Each row was made from one walk, in order. Every step used is in the known rows, and no mark comes twice. Write each row's walk.
(in the rows, 128 means zero)
Known rows:
fazas/beva/voref: [111 144 135 135 125  97 119 132 130 200 140 177 140 138 126 126 125  80
 117  96 129 163 131 107 126 137 153 126 153 133 127 109 143 144 117 137
 129 153 150]
dafa/voref/pokilil: [122 129  80 131 121 124 127 121 143 151 127 165 137 146 140 127 144 144
 137 102  70 124 129 159 105 121 119 127 157 125 126  99 121 126 132 112
 109 109 154]
kozaviz/luzo: [124 110 137 115 102 100 135 122 148 138 114 134 157 102 139 125 128 132
 104 120 126  96 160 129 121 157 135 122 125 117  95 121 124  95 139 100
 140 104 175]
gopaz/voref/dasur/kozaviz: [151 107 142 168 113 135 138 144 130 131 116 142 129 116 145 103 110 151
 131 149 151  96 150 163  91 114 141 171  95 138 140 128 139 135 104 134
 128  99 115]
fakop/kozaviz/seropo: [113 104 132  55 125 102 154 113 150 108 102 117 166 110 137 153 145  87
 133 177 146 105 134 130 120 142 130 114  98 152 117 146 152 124 118 131
 156 130 159]
fazas/dasur/kozaviz: [125 102 157 108 137 123 114 146 126 134 154 107 131 110 134 110  95 109
 131 118 168 111 167 120  86 147 120 136  90 168 133 123 125 123 136 137
 105 108 134]
dasur/kozaviz: [128 121 143 131 123 123 127 149 114 133 129 111 140 116 129 118 101 119
 130 141 152 105 147 132  88 145 121 120  85 151 121 105 141 134 139 126
 120 107 125]
seropo/kozaviz/pokilil: [124 113 124 133 120 134 139 118 140  94 112 113 118 135 120 132 175 112
 139 160 111 114 165 157 136 146 137 114 126 137 140 148 126 123 153 130
 136 102 124]
beva/voref/dasur/kozaviz/vuzu: [127 132 145 140 145 174 120 110 135 115 123 100 116  99 100 124  99 152
 119 129 120 153 129 153 128 118 145 149 113 160 148 120 117 147  94 137
 162 109  85]
beva/fazas/dafa: [124 144 124  92 110 100 136 134 133 172 154 125 126 190 133  96 121 118
 135 115 135 169 112  91 159 145 143 118 141 121 125 118 133 132 126 140
 115 118 136]
lino/kozaviz: [143 148 125 154 110  79 149 156 132 151 118 121 154 115 118 129 136 126
 138 155 121 122 138 117  90 156 148 114  94 157 134 132 140 120 145 125
 102 115 161]
dafa/voref/dasur: [132 138 100 136 125 117 124 111 156 155 101 159 118 149 136 128 153 196
 137 138 118 118 141 172 102 104 143 165 137 125 125 107 129 118 118 114
 142 109 143]
dafa/voref/dasur/kozaviz: [136 118 119 146 133 150 117 132 131 117 115 136 102 131 131 128 138 190
 151 144 132 107 145 173  81 116 125 165 110 146 131 105 130 133 108 122
 138 110 113]
kozaviz/pokilil: [117 125 118 122 129 116 141 105 133 111 107 123 155 117 125 124 136 112
 105 128 135 118 157 143 128 141 122 112 126 138 123 124 134 119 149 109
 128 112 141]
pokilil/kozaviz/seropo: [130  82 163 100 133  92 138 119  90 114 114 121 165 116 152 126 121  89
 146 124 129 116 130 135 107 111 123 144  90 113 106 136 125 123 132 116
 161 134 123]
fakop/kozaviz/beva/voref: [103 149 120  92 134 115 139 115 153 147 101 120 144 108 112 177 142  94
 100 150 150 141 119 112 140 146 131 105 133 130 140 147 160 131 111 144
 146 170 164]
dasur/kozaviz/pokilil: [119 104 138 135 136 149 130 133 110  77 120 100 133 102 124 126 122 103
 116 137 153 100 156 142 110 144 110 118  96 159 131 118 135 133 139 115
 130 110 111]
fazas/dafa/voref/dasur/kozaviz/vuzu: [127 104 142 159 140 182  96 105 145  96 136  94  83 155 103 101 157 187
 141 145  95 129 105 139 122 125 113 155 126 136 119  97 128 134  86 122
 172 109  67]
madene/kozaviz/pokilil: [115 130 110 115 131 135 143 119  99  61  97 118 153 113 113 135 132 127
 114 140 129 109 168 137 154 156 139  97 120 145 144 147 131 123 144  90
 112 127 111]
voref/dasur/kozaviz: [142 112 135 125 124 142 128 125 124 126 121 120 124 108 126 126  99 171
 135 149 158 110 159 161  98 121 133 160  95 153 134 119 122 128 126 135
 122 101 121]
voref/dafa: [134 146 129 137 111 116 135 127 155 154 123 152 152 148 141 129 129 115
 109 156 116 116 143 141 117 128 157 158 125 121 123 126 124 109 144 138
 127 107 163]
pokilil/kozaviz/tafo: [137  97 157 111 135  82 124 158  93 172 100 114 155 118 142 103 118 142
 120 129 131  97 146 134 143 105 118 136  82  82  90 140  97 106 140 127
 159 137 126]
lino/kozaviz/beva/voref: [132 186 121 171 117  99 133 142 129 135 112 129 148  84 105 160 129 117
 113 130 137 140 104 105 107 161 130  99 135 151 149 137 155 134 133 127
 117 155 146]
lino/kozaviz/luzo: [141 125 124 149  90  88 150 151 139 128 117 117 151  88 121 144 144 132
 121 147 104  96 147 114 105 178 144 110 104 143 117 145 127  98 139 104
 121 106 178]
seropo/kozaviz/beva/fazas/dafa/voref/gopaz: [134 139 129 132 125 152 119 143 166 123 153 145  62 187 142 147 210 155
 179 167 101 149  92 108 136 118 136 111 178 110 127 135 127 138 136 128
 137 137 101]
fazas/dafa/voref: [117 143 123 143 116 100 102 126 149 166 123 146 123 189 136 101 177 137
 129 120 103 135 116 110 112 148 128 135 142 119 117  81 146 122 117 116
 138 130 128]
fakop/kozaviz: [117 119 121  73 123  98 157 134 151 164 104 112 157 141 128 146 142 111
 129 167 130 126 157 127 124 143 143 117 101 132 128 139 145 115 123 140
 131 128 182]
lino/kozaviz/beva: [145 156 119 165 112  94 129 139 135 109 114 116 153  85 114 149 129 136
 120 158 154 107 119 112  99 153 116  96 106 143 123 143 152 125 154 117
  98 139 155]
rumudu/kozaviz/vuzu: [136 125 117 117 137 148 133 111 145 129  97  98 151 140 100  89 128 100
 108 163 130 125 116 120 151 124 138  85 105 132 130 129 129 121 137 124
 124 102 137]
seropo/kozaviz/beva/fazas/dafa/voref: [122 140 107 139 110 141 115 131 148 110 147 125  62 190 115 120 194 136
 167 133 112 135  88 107 155 133 119 110 162  94 123 137 144 137 122 139
 134 140 100]
gopaz/voref: [135 142 130 168 103  94 143 140 142 172 110 157 162 146 153  93 130  93
 118 122 124 113 138 129  86 125 148 128 107 118 119 122 155 131 119 125
 125 111 148]
fazas/dasur: [126 122 145 101 132  91 124 122 157 167 139 131 146 131 141 109 111 119
 120 103 150 119 161 126 103 141 135 136 111 146 130 126 121 106 147 139
 100 111 169]
gopaz/voref/dasur: [147 134 129 161 103 107 148 115 158 166 100 163 143 140 148 102 128 148
 120 132 130 116 148 160 109 104 157 168 117 120 137 132 137 123 113 133
 127 101 143]
madene/kozaviz/beva: [127 150 116 116 123 131 123 119 113  67  98 126 151 102 110 135 111 137
 105 146 157  99 143 112 125 153 125  86 119 127 119 148 148 127 145  91
  96 154 132]
beva/fazas/dasur: [120 136 124  76 131  91 143 136 142 169 162 123 136 150 138 102  89 121
 143  92 163 148 150 121 141 125 144 129 121 139 136 136 118 122 142 149
  95 101 163]

Which walk is each row?
[125 135 115 140 134 165 116 119 110 103 141 139 131  76 118 157  90 100
 107  94 123 130 119 145 122 135  99 111 152 147 143 111 124 147 134 135
 107 143 116] => dasur/kozaviz/beva/voref/pokilil
[129 113 142 139 132 146 116 132 117 160 152 155 106 112 124 137 109 138
 132 117 151 156 148 138 117 122 143 162 134 151 145 116 124 146  98 148
 131 139 117] => fazas/beva/voref/dasur/kozaviz
[135 113 144 119 126 112 110 173 113 136 115 116 141  88 127 101 106 138
 111 151 173  76 138 135 104 136  99 118  77 137  91 119 113 121 142 125
 137 118 112] => dasur/kozaviz/tafo
[113 140 119 141 134 157 102 141 125  88 151 111  83 155 116 115 140 126
 143 116 155 125  82  90 129 136  90 115 141 124 109 109 153 148 110 125
 126 145  91] => dasur/kozaviz/beva/fazas/dafa/voref
[129  96 120 151 136 146 103 109 114 118 139 138 115 156 141 135 160 148
 138  81  64 131  99 122 154 110  95 141 165  74 114 111 113 119 120 126
 132 159 112] => fazas/dafa/voref/pokilil/kozaviz/beva
[143 110 108  99 141 131 146 120  88 113 151 117 133 126 142 133  80 121
 145  85 104 144 118 134 174  86 105 124 145  85 123 155 103 128 145 137
 104 143 144] => voref/pokilil/kozaviz/beva/fazas
[123 106 151  75 144 115 119 177 110 133 167 111 115 109 133  90  76 134
 130 109 190 104 144 120 138 130 104 126  93 147 115 146  94 130 135 151
 116 112 115] => beva/fazas/dasur/kozaviz/tafo
[124 116 127 143 141 167 135 109 116  95 109 118 113  95 119 143 125 145
 110 127 143 141 157 173 139 123 133 158 138 167 169 124 115 136 110 131
 148 113  91] => beva/voref/dasur/kozaviz/pokilil
[138  87 126 115 130 116 148 125  91 155 137 126 155 136 155 126 104 124
 143  99  71 142 148 150 137 102 130 144 122  99 129 130  99 121 148 134
 110 123 151] => voref/pokilil/kozaviz
[132  93 127  80 153 134 134 117 108 114 177 117 124 125 149 132  69 120
 145  63 110 148 135 122 170  91 115 141 144  97 135 169  89 123 147 154
  86 141 150] => voref/pokilil/kozaviz/beva/fazas/dasur
[116 143 136 151 115 124 122 136 145 193 156 191 131 155 137 146 140  74
 111 120 107 162 129 122 132 128 166 163 163 121 138 114 127 126 119 152
 139 145 154] => fazas/beva/voref/dafa
[119 138 124  89 137 111 122 114 147 121 158 123 128 119 135 116  86 124
 124  91 186 132 130 101 141 123 115 117 139 132 121 152 128 124 151 143
  94 128 155] => kozaviz/beva/fazas/dasur
[131 100 114 106 108 123 149 127 136 131  98 128 143 117 125 113 140 102
 104 153 137  89 150 129 151 150 144 105 124 121 122 141 118  88 141 105
 124  96 181] => rumudu/kozaviz/luzo
[127  89 132 101 134 115 145 104  83 128 125 148 157 107 150 143 108  83
 137  84  73 151 117 153 142 111 131 147 147 124 140 127  96 134 124 126
 153 141 118] => beva/voref/pokilil/kozaviz/seropo
[124 136 144 136 141 109 126 128  98 149 111 120 146 105 131 145 116 109
 115 101 129 152 123 116 137 112 125 133 129  92 126 134 130 130 125 134
 155 170 130] => pokilil/kozaviz/beva/voref
[125 147  97 130 122 132 121  99 133 135 125 160 147  90 126 153 107 115
  91  91 108 147 114 141 138 126 117 109 179 132 143 117 125 130 142 129
 109 141 142] => kozaviz/beva/voref/pokilil
[125 115 151 131 141 147 120 128 126  95 128  78 137 107 103 106  96 116
 120 146 127 115 129 125 102 136 118 103  78 147 103 117 137 139 123 125
 144 106 106] => dasur/kozaviz/vuzu
[143 120 113 100 126 107 131 149 127 168  86 144 149 119 126  86 137 123
  98 171 175  88 134 133 155 121 122  99 108 123 116 133 108 102 153 129
 120 110 144] => rumudu/kozaviz/tafo
[139 146 138 185  99 112 151 145 162 162 123 170 158 158 157 111 140  90
 113 142 110 105 134 146 104 120 166 165 123 110 125 130 137 116 126 144
 138 107 145] => gopaz/voref/dafa
[125 158 148 170 132 164 112 134 127 103 122 132 125  92 121 161 119  90
  98 142 146 116 114 133 115 139 124 147 137 136 138 121 130 137 125 150
 149 144 114] => dasur/kozaviz/beva/voref/dafa
[121 137 126 111 135 146 127 141 110  88 137 106 118  98 117 128  81 114
 131 129 185 119 115 112 122 124 101 100 107 134 112 136 150 148 137 133
 103 132 123] => dasur/kozaviz/beva/fazas
[120 157 116  99 120 137 128 124 104  83 141 115 116 153 109 116 112 134
 124 119 157 140 110  74 185 154 125  88 142 113 128 151 144 134 131 111
  94 156 107] => madene/kozaviz/beva/fazas/dafa
[133 126 145 131 149 132 126 140 120 142 148 138  96 182 156 142 171 147
 162 127 109 175  93  95 148  87 121 137 164  84 114 130 120 136 123 115
 143 164 106] => pokilil/kozaviz/beva/fazas/dafa/voref/gopaz
[112 134 153 127 146 140  98 131 131 110 148 121 121  74 119 137  94  99
 107  99 181 124 138 108 106 148 107 127 128 164 145 124 130 138 122 147
 117 147 117] => fazas/dasur/kozaviz/beva/voref
[127  97 116 142 154 147 128 111 111 119 124 108 133 147 128 116 134 142
 151  97  16 136 114 160 141  95 121 131 131  95 112 119 103 127 121 114
 158 122 116] => dafa/voref/pokilil/kozaviz/vuzu
[135 147 159 148 142 156 123 147 131 127 130 146 131  76 135 176 124 119
 110 152 159 143 128 122  88 123 118 109 136 160 132 114 136 150 140 120
 133 146 107] => dasur/kozaviz/beva/voref/gopaz
[136 106 125 103 128 138 133 116  87 121 166 115 117 157 144 127 107 123
 143  79 100 164  97 103 196 102 107 127 159  75 123 146 104 126 133 142
 107 154 124] => voref/pokilil/kozaviz/beva/fazas/dafa
[125  88 126 146 145 154 109 105 126 124 144 105 119 183 125 104 160 134
 145  86   4 155  92 126 166 112 120 142 143  90 112 100  98 124 105 116
 159 133  90] => fazas/dafa/voref/pokilil/kozaviz/vuzu
[133 139 145 132 140 160 114 147 130 104 157 132  84 154 138 142 163 146
 149 150 143 140  89  92 112 119 104 112 153 134 114 109 142 151 122 116
 128 144  88] => dasur/kozaviz/beva/fazas/dafa/voref/gopaz
[117 120 129 133 142 122 118 132 105 123 141 114  97 181 130 114 149 133
 157  94 116 154  84  83 167 105 111 135 146  75 108 127 137 131 111 127
 147 164 109] => pokilil/kozaviz/beva/fazas/dafa/voref
[135 191 123 194 112 127 139 139 142 125 118 140 135 100 112 178 146 109
 105 160 111 133 102 123 121 152 152 138 147 146 153 147 134 124 134 142
 129 148 141] => lino/kozaviz/beva/voref/dafa
[138 147 118 135 119 153 121 102 152 126 111 141  93 112 119 159 153 166
 128 155 132 131 134 160 138 127 148 149 157 119 158 154 117 132 124 150
 146 135 119] => seropo/kozaviz/beva/voref/dasur
[117 104 112 133 143 175 124 117 119  78 147 110  66 172 123 116 161 176
 157 124 126 140 117 148 162 124 113 161 154 142 154 114 118 139  93 127
 147 105  71] => beva/fazas/dafa/voref/dasur/kozaviz/pokilil
[149 187 141 172 128 107 142 148 148 153 118 151 145  78 124 186 153 131
 113 169 128 159 110 109  93 136 143 100 154 167 148 137 141 137 142 120
 111 153 137] => lino/kozaviz/beva/voref/gopaz
[132 126 103 129 118 165 114 110 157 102 146 135  41 185 123 128 192 200
 175 144 111 139  96 141 162 117 131 143 177  98 135 151 123 127 110 145
 142 128  94] => seropo/kozaviz/beva/fazas/dafa/voref/dasur
[132 135 134 130 130 146 128 130 119 150 124 132 116 109 124 137 102 160
 120 135 148 144 142 157 112 123 147 163 121 158 155 108 121 144 108 144
 135 112 113] => beva/voref/dasur/kozaviz
[111 165  94 125 131 142 117 127 116  71 135 129  98 179 107 117 152 151
 140 115 125 140  89  87 174 146 124  89 158 108 126 143 150 141 109  94
 114 156 100] => madene/kozaviz/beva/fazas/dafa/voref
